Each row was made from one path, in order. Every step used is in the known rows, and no mark comes twice. Write each row's path.
Known rows
kipe, betep, kime: [-0.66  0.68 -0.57 -0.94  1.38 -0.74  0.24 -1.33 -0.91  0.74 -1.96 -0.71
  0.69 -1.47  0.47  0.30  0.62 -0.35 -2.01 -1.33 -0.37 -0.49  1.19 -1.35
  0.93  0.02]
dafa, ruzaf, kipe: [-0.35 -0.09  0.51 -1.97  0.34  0.31 -1.28 -1.09  1.57  0.22 -1.46 -0.44
  0.64 -0.63 -3.71  1.63  1.21  2.25 -2.14 -1.43  2.66 -0.32 -0.46  1.49
  2.25 -1.35]
ruzaf, kipe, kime, betep, gifav: [ 1.05  2.49 -0.50 -1.29  1.47 -1.23 -0.54 -2.67  1.69  2.32 -4.01  1.99
 -2.23 -2.27  0.38  1.37 -0.04  3.55 -2.43 -1.32  1.23  0.02  2.14  0.49
  3.29 -4.72]
ruzaf, tole, kime, dugul: [ 0.20  2.28 -0.88 -2.13  1.36 -1.50 -1.72 -2.63  1.10 -0.35 -2.49 -0.85
 -3.28 -2.65 -1.61  1.25  2.64 -0.07 -1.86 -1.18  0.09  1.90  1.79 -1.13
 -1.75 -2.51]
betep, kime, kipe, ruzaf, tole: [ 2.30  1.62 -0.46 -1.30  2.00  1.00  1.04 -1.11  0.48  0.79 -1.91  0.30
 -1.78 -2.36 -3.57  0.79  1.63 -0.63 -2.18 -0.67  4.08  0.24  3.57  1.31
 -0.06 -3.60]
kipe, betep, kime, tole: [-0.64  1.77 -0.93 -1.20  1.56 -1.30 -0.86 -2.22  0.02  0.53 -2.97 -0.76
 -0.34 -1.81  0.15 -0.22  1.60 -1.96 -2.54 -2.37 -0.52 -1.05  1.42  0.66
  1.44 -0.73]
tole, kime: [ 0.71  1.02  1.52 -1.29  0.00 -0.10 -1.08 -0.22 -1.45  0.60 -0.47 -0.45
 -1.30 -1.38  0.25  1.26  0.77  0.21 -0.84 -0.79 -0.14  1.37  0.52 -0.25
 -0.20 -0.94]
tole, kime, betep: [ 1.14  2.51  1.42 -1.51  0.35 -1.10 -1.76 -0.56  0.05  2.03 -0.97  0.65
 -3.10 -2.26  0.35  1.98  0.66  1.13 -0.67 -1.45  0.93 -0.11  0.10 -1.26
 -0.13 -3.15]
dafa, ruzaf: [ 0.05 -0.27  0.75 -0.86 -0.16  0.53 -1.69 -0.94  0.48 -0.61 -0.28 -0.91
  1.07 -0.17 -1.24  0.81  0.56  1.13 -1.46 -0.64  1.22 -0.76 -0.39  0.28
  1.45  0.09]
dafa, ruzaf, kipe, betep, kime, tole: [-1.01  1.50 -0.23 -3.23  1.86 -0.70 -1.92 -3.35  1.60  0.80 -4.29 -1.19
  0.38 -2.45 -3.76  1.31  2.77  0.27 -4.78 -3.91  1.94 -1.35  0.87  2.05
  3.82 -2.08]
kipe, kime, tole, ruzaf: [-0.30  2.59  0.10  0.79  0.84 -1.34 -1.43 -1.85 -0.04 -0.13 -2.09 -3.05
 -2.41 -1.09 -1.14  0.40  1.74 -2.56 -1.29 -2.61 -0.97  0.20  1.13  2.42
  1.41 -1.67]
gifav, betep: [ 1.47  0.99  0.26 -1.46  0.09  0.70  0.31  0.35  0.79 -1.06 -0.94  1.49
  0.38 -0.21 -0.22 -0.28  0.35  0.59  2.45 -0.21  2.55  0.05  0.43 -1.01
  0.00 -2.08]
tole, ruzaf, kipe, kime, dugul: [-0.63  2.58 -1.70 -1.33  0.81 -2.64  0.47 -1.68  0.75  1.32 -1.90 -2.24
 -4.04 -1.95 -3.65  0.56  2.94 -0.35 -1.48 -2.91 -0.17  1.34  1.67  0.94
  0.14 -2.44]
ruzaf, kipe, betep, gifav: [-1.35  0.19 -0.53 -0.99  1.63 -1.09  0.56 -2.59  1.35  0.76 -4.74  1.19
  1.55 -0.18 -0.72  1.56 -0.45  2.70 -1.13 -0.81  0.51  1.60  1.13  0.58
  3.23 -1.23]
ruzaf, kipe: [-0.38  0.12 -0.19 -1.25  0.33 -0.32  0.47 -0.10  0.99  1.08 -0.94  0.60
 -0.39 -0.66 -2.54  0.78  0.84  0.95 -0.50 -0.83  1.45  0.48 -0.17  1.46
  0.72 -1.39]
dafa, ruzaf, tole, kime, kipe, betep, gifav: [-1.25  1.74  1.68 -2.50  2.60 -0.13 -2.84 -4.92  1.08  0.35 -6.36  0.26
  1.09 -2.64 -2.40  4.33  1.40  3.34 -4.27 -1.59  2.81  2.43  1.92  1.37
  3.24 -2.82]
kipe, ruzaf: [ 2.08  0.28  0.31  0.90  0.10  0.17  1.00  0.34 -0.01 -1.47  0.27 -0.70
 -0.09  0.89 -0.69  0.13 -0.19 -0.75  0.70 -0.35  1.48 -0.01  1.30 -0.31
  0.18 -1.20]
kime, tole: [ 0.02  1.12 -0.29 -0.55  0.40 -0.37 -1.06 -0.92  0.93 -0.21 -0.99 -0.05
 -0.66 -0.41 -0.34 -0.44  0.87 -1.55 -0.69 -1.02 -0.33 -0.55  0.05  1.96
  0.72 -0.89]
kipe, kime, tole, ruzaf, dafa: [-0.77  2.92  1.24  1.38  0.21 -2.00 -0.67 -1.04  0.14  0.74 -0.56 -3.69
 -1.59 -0.79 -0.68  0.64  2.23 -2.13 -0.93 -4.05 -0.76  0.81  1.41  1.43
  1.32 -2.24]
ruzaf, kipe, kime: [-0.36  1.29 -0.27 -1.01  0.55 -0.94 -0.14 -1.00 -0.19  0.57 -1.25 -0.61
 -0.76 -1.34 -1.66  1.31  1.31  0.43 -2.09 -1.82  0.96  0.18  1.11  1.33
  1.53 -2.50]
kime, tole, ruzaf, kipe, betep, gifav: [-1.78  1.54 -0.46 -0.44  2.17 -1.85 -0.33 -3.45  2.52  1.10 -6.39 -0.78
 -0.63 -0.56 -2.81  1.67  0.65  0.70 -0.82 -2.72  0.00  2.33  1.04  2.77
  3.72 -1.83]
dafa, ruzaf, tole, kime: [ 0.29  0.96  1.74 -1.69  1.24  0.71 -3.87 -2.68  0.83 -1.19 -3.03 -1.71
 -0.42 -2.15 -2.30  3.28  1.66  1.33 -2.98 -1.27  2.31  0.83  0.56 -0.17
  0.93 -1.94]
tole, kime, kipe, ruzaf, dafa: [ 1.93  2.24  3.25 -0.90 -0.37 -0.48  1.25  1.08 -1.59  1.97  1.74 -0.64
 -1.15 -1.16 -1.98  1.62  2.10  0.32 -0.64 -2.66  2.84  2.06  2.35  0.54
 -0.38 -3.58]
gifav, betep, kime: [ 2.77  1.38 -0.38 -2.34  0.67  1.40  0.44  0.42 -0.28  0.65 -1.48  1.38
 -0.50 -2.09  0.28 -1.04  0.87  0.60  1.09 -0.54  2.33 -0.38  2.12 -1.68
  0.15 -2.17]

Which path is each row?
[-0.35  1.67  1.83 -2.81  1.28  0.61 -3.14 -2.37  0.72  0.67 -2.79 -0.51
 -1.08 -2.94 -4.20  3.58  2.69  1.76 -3.58 -1.56  3.69  1.15  0.71  2.10
  0.85 -3.02] -> dafa, ruzaf, tole, kime, kipe
[-0.44 -0.13  0.40 -0.43  1.27  0.70 -2.60 -2.39  2.26 -1.95 -2.53 -1.30
  0.82 -0.64 -2.61  2.13  0.93  1.15 -2.29 -0.56  2.38 -0.71  0.25  0.15
  1.17 -1.00] -> dafa, ruzaf, tole
[ 4.19  2.06  0.26 -2.90  0.91  1.54  2.20  0.80 -0.43  0.98 -0.79  2.02
 -1.38 -1.96 -2.30 -0.72  1.57  0.11  1.16 -1.08  5.03 -0.12  3.35  0.55
  0.31 -4.47] -> gifav, betep, kime, kipe, ruzaf
[ 1.56  0.37  0.09  0.97  1.21  0.03  0.06 -1.20  1.68 -2.64 -1.87 -1.03
 -0.29  0.35 -2.07  1.21  0.31 -0.79 -0.16 -0.12  2.84  0.35  1.67 -0.53
 -0.21 -2.39] -> kipe, ruzaf, tole
[ 2.52  2.80 -0.11 -1.93  1.50  0.67 -0.32 -0.48  0.99  0.81 -3.13 -0.54
 -2.52 -2.23 -1.78 -1.10  2.04 -1.42  1.55 -2.45  1.95  0.28  1.86  0.79
  0.83 -2.79] -> gifav, betep, kime, tole, ruzaf
[ 0.59  1.89 -0.63 -1.89  1.66 -0.18 -0.06 -0.92  1.23  2.74 -3.29 -1.36
 -3.30 -2.75 -4.09  0.12  2.47 -1.12 -1.73 -3.05  0.96  0.73  1.44  3.08
  1.64 -2.21] -> betep, kime, tole, ruzaf, kipe
[ 2.72  3.04  1.47 -0.26  1.83 -0.76 -1.83 -1.75  1.71 -0.73 -2.64 -0.61
 -3.19 -1.87 -1.72  3.27  1.01  0.40 -0.80 -1.69  3.74  0.01  1.78 -1.66
 -0.36 -5.59] -> kipe, ruzaf, tole, kime, betep
[ 2.17  2.03 -0.21 -3.60  0.73  1.34  1.07  0.53 -0.32  2.51 -1.17  2.74
 -1.26 -2.87 -1.65 -0.79  1.83  0.70  0.46 -0.79  3.73 -0.02  2.04  0.94
  0.12 -3.28] -> gifav, betep, kime, kipe
[-1.05  1.87 -2.69 -3.35  1.85 -2.37  1.12 -2.37  0.79  1.94 -2.79 -0.06
 -1.76 -2.46 -2.57 -0.27  2.81  0.21 -2.79 -2.53  0.08  0.13  1.94 -0.61
  0.36 -1.64] -> ruzaf, kipe, betep, kime, dugul
[ 2.16  1.87  1.90 -1.75  0.14 -0.11  0.65  0.37 -1.52  1.28  0.29  0.15
 -2.04 -1.43 -2.31  1.55  1.38  0.01 -0.41 -1.37  2.82  1.62  1.95  1.62
 -0.09 -3.33] -> tole, kime, kipe, ruzaf
[ 0.30  1.25  1.03 -0.89  1.21 -0.06 -1.97 -1.62  0.41 -0.67 -2.57 -1.07
 -1.42 -1.93 -1.17  2.47  1.26  0.19 -1.50 -0.78  1.19  1.82  0.92 -0.41
 -0.38 -2.19] -> ruzaf, tole, kime
[ 0.13  2.30 -0.38 -0.07  0.38 -0.91 -1.44 -2.04  0.03 -0.52 -1.31 -1.23
 -1.17 -1.16  0.55 -0.02  1.52 -2.01 -2.34 -1.90 -0.98 -0.85  1.20  2.15
  1.58 -1.98] -> kipe, kime, tole
[-0.38  1.50  0.24  0.46  0.74 -0.65 -0.70 -0.79  1.30  0.27 -1.85 -1.84
 -2.05 -0.31 -2.10  0.21  1.15 -2.07  0.49 -1.76 -0.42  0.63 -0.22  2.36
  0.65 -0.74] -> kime, tole, ruzaf
[-2.34  0.18  0.49 -1.53  0.96 -1.10 -1.21 -2.29  1.56 -0.40 -2.79 -1.14
  2.09 -0.19 -3.98  2.67  1.37  1.78 -2.62 -2.53  2.53 -0.52 -0.87  0.43
  2.98 -1.03] -> dafa, ruzaf, kipe, betep
[ 0.95  1.21  0.16  0.04  1.41  0.08  0.83 -0.97  1.69 -0.69 -1.41  0.23
 -0.99 -0.55 -4.03  1.59  1.09 -0.59 -0.49 -0.27  4.03  0.53  1.95  1.77
 -0.18 -3.40] -> kime, kipe, ruzaf, tole
[ 0.70  1.03 -0.46 -2.24  0.80  0.79  0.94  0.13 -1.30  3.51 -0.10  1.47
 -1.55 -2.70 -1.48 -0.71  1.42  0.25 -1.94 -0.56  1.27  0.06  1.69  1.82
  0.08 -1.10] -> betep, kime, kipe
[ 1.97  3.01  0.99 -1.44  0.83  0.13  0.30  0.03  1.02  1.60 -1.73 -1.30
 -1.65 -2.02 -1.53 -0.82  2.77 -1.15  1.54 -3.71  2.08  0.69  2.25 -0.22
  0.55 -3.27] -> gifav, betep, kime, tole, ruzaf, dafa
[ 0.21  2.10 -0.15 -3.04  1.36 -0.59 -3.46 -3.51  1.67 -1.01 -2.90 -1.82
 -2.34 -2.64 -2.60  2.23  3.09  1.05 -3.29 -1.66  1.36  0.74  1.55 -0.75
 -0.32 -2.10] -> dafa, ruzaf, tole, kime, dugul
[-1.33  2.38  0.77  0.18  1.38 -2.07  0.01 -1.51  0.32  1.65 -2.24 -3.37
 -0.67 -1.49 -1.26  0.55  2.40 -2.18 -1.47 -4.37 -0.62  0.46  1.68 -0.05
  1.27 -1.02] -> kipe, betep, kime, tole, ruzaf, dafa
[-0.73  1.59  0.22 -0.07  0.86 -1.13  0.15 -0.80  0.09  0.99 -1.92 -2.45
 -2.28 -1.22 -3.22  1.74  1.66  0.09 -1.30 -2.33  1.07  1.42  0.86  1.45
  1.49 -2.33] -> tole, ruzaf, kipe, kime
[ 2.18  2.60 -0.46 -1.31  1.23 -1.10 -0.68 -2.15  1.04 -1.66 -2.13 -1.52
 -3.58 -1.81 -2.00  1.35  2.50 -0.82 -1.23 -1.48  1.71  1.51  3.00 -1.52
 -1.59 -3.65] -> kipe, ruzaf, tole, kime, dugul
[ 0.50  2.65  1.10 -1.14  1.52 -1.10 -2.77 -2.04  1.71  0.80 -3.06  0.14
 -3.22 -2.88 -1.05  3.41  1.33  1.04 -1.58 -1.25  2.06  0.30  0.47 -1.27
 -0.44 -4.38] -> ruzaf, tole, kime, betep
[ 2.09  2.24  1.16 -1.73  0.99 -0.44 -1.69 -1.59  0.47  2.53 -3.19  2.12
 -2.39 -2.22  2.30  1.50 -0.77  3.42 -0.98 -0.23  0.37  1.08  1.63 -1.05
  1.78 -3.23] -> tole, kime, betep, gifav
[-0.43  1.12  0.31 -1.82  0.59 -0.16 -1.81 -2.03  0.48 -0.14 -1.60 -1.42
  0.15 -1.54 -2.68  2.00  1.85  1.66 -3.64 -2.19  2.10 -0.73  0.63  1.53
  3.16 -2.30] -> dafa, ruzaf, kipe, kime
[ 0.50  2.54 -0.16  0.11  0.35 -1.51 -1.31 -1.24  0.44  0.98 -0.71  0.04
 -2.31 -1.59  1.11  1.20  0.67  0.26 -1.65 -1.45  0.49 -1.82  0.62 -0.81
  0.74 -3.27] -> kipe, kime, betep
[-0.54  1.71 -2.46 -2.13  1.39 -2.07  0.54 -2.13 -0.09  1.06 -1.71 -0.58
 -1.36 -1.96  0.13 -0.90  2.12 -0.77 -2.37 -1.72 -1.31 -0.31  2.19 -1.98
 -0.35 -0.29] -> kipe, betep, kime, dugul
[ 3.69  2.34 -0.08 -2.46  2.08  1.59  1.26 -0.56  1.42 -0.28 -2.96  1.56
 -1.54 -2.53 -3.64  0.45  2.16  0.08  0.38 -0.95  6.46  0.27  3.89  0.40
 -0.09 -5.51] -> gifav, betep, kime, kipe, ruzaf, tole
[-0.84  0.44  0.20 -0.39  0.61 -0.75  0.62  0.17  1.16  1.45 -1.65 -1.29
 -1.62 -0.39 -4.23  1.41  1.01  0.55  0.33 -1.71  1.51  1.69 -0.20  1.48
  0.57 -1.19] -> tole, ruzaf, kipe
[-0.35  2.47 -0.53 -1.32  0.79 -1.21 -0.88 -2.16  0.87  0.36 -2.53 -0.67
 -1.66 -1.82 -2.19  0.60  2.25 -1.17 -2.86 -2.70  0.58 -0.33  1.13  3.40
  2.44 -3.26] -> ruzaf, kipe, kime, tole
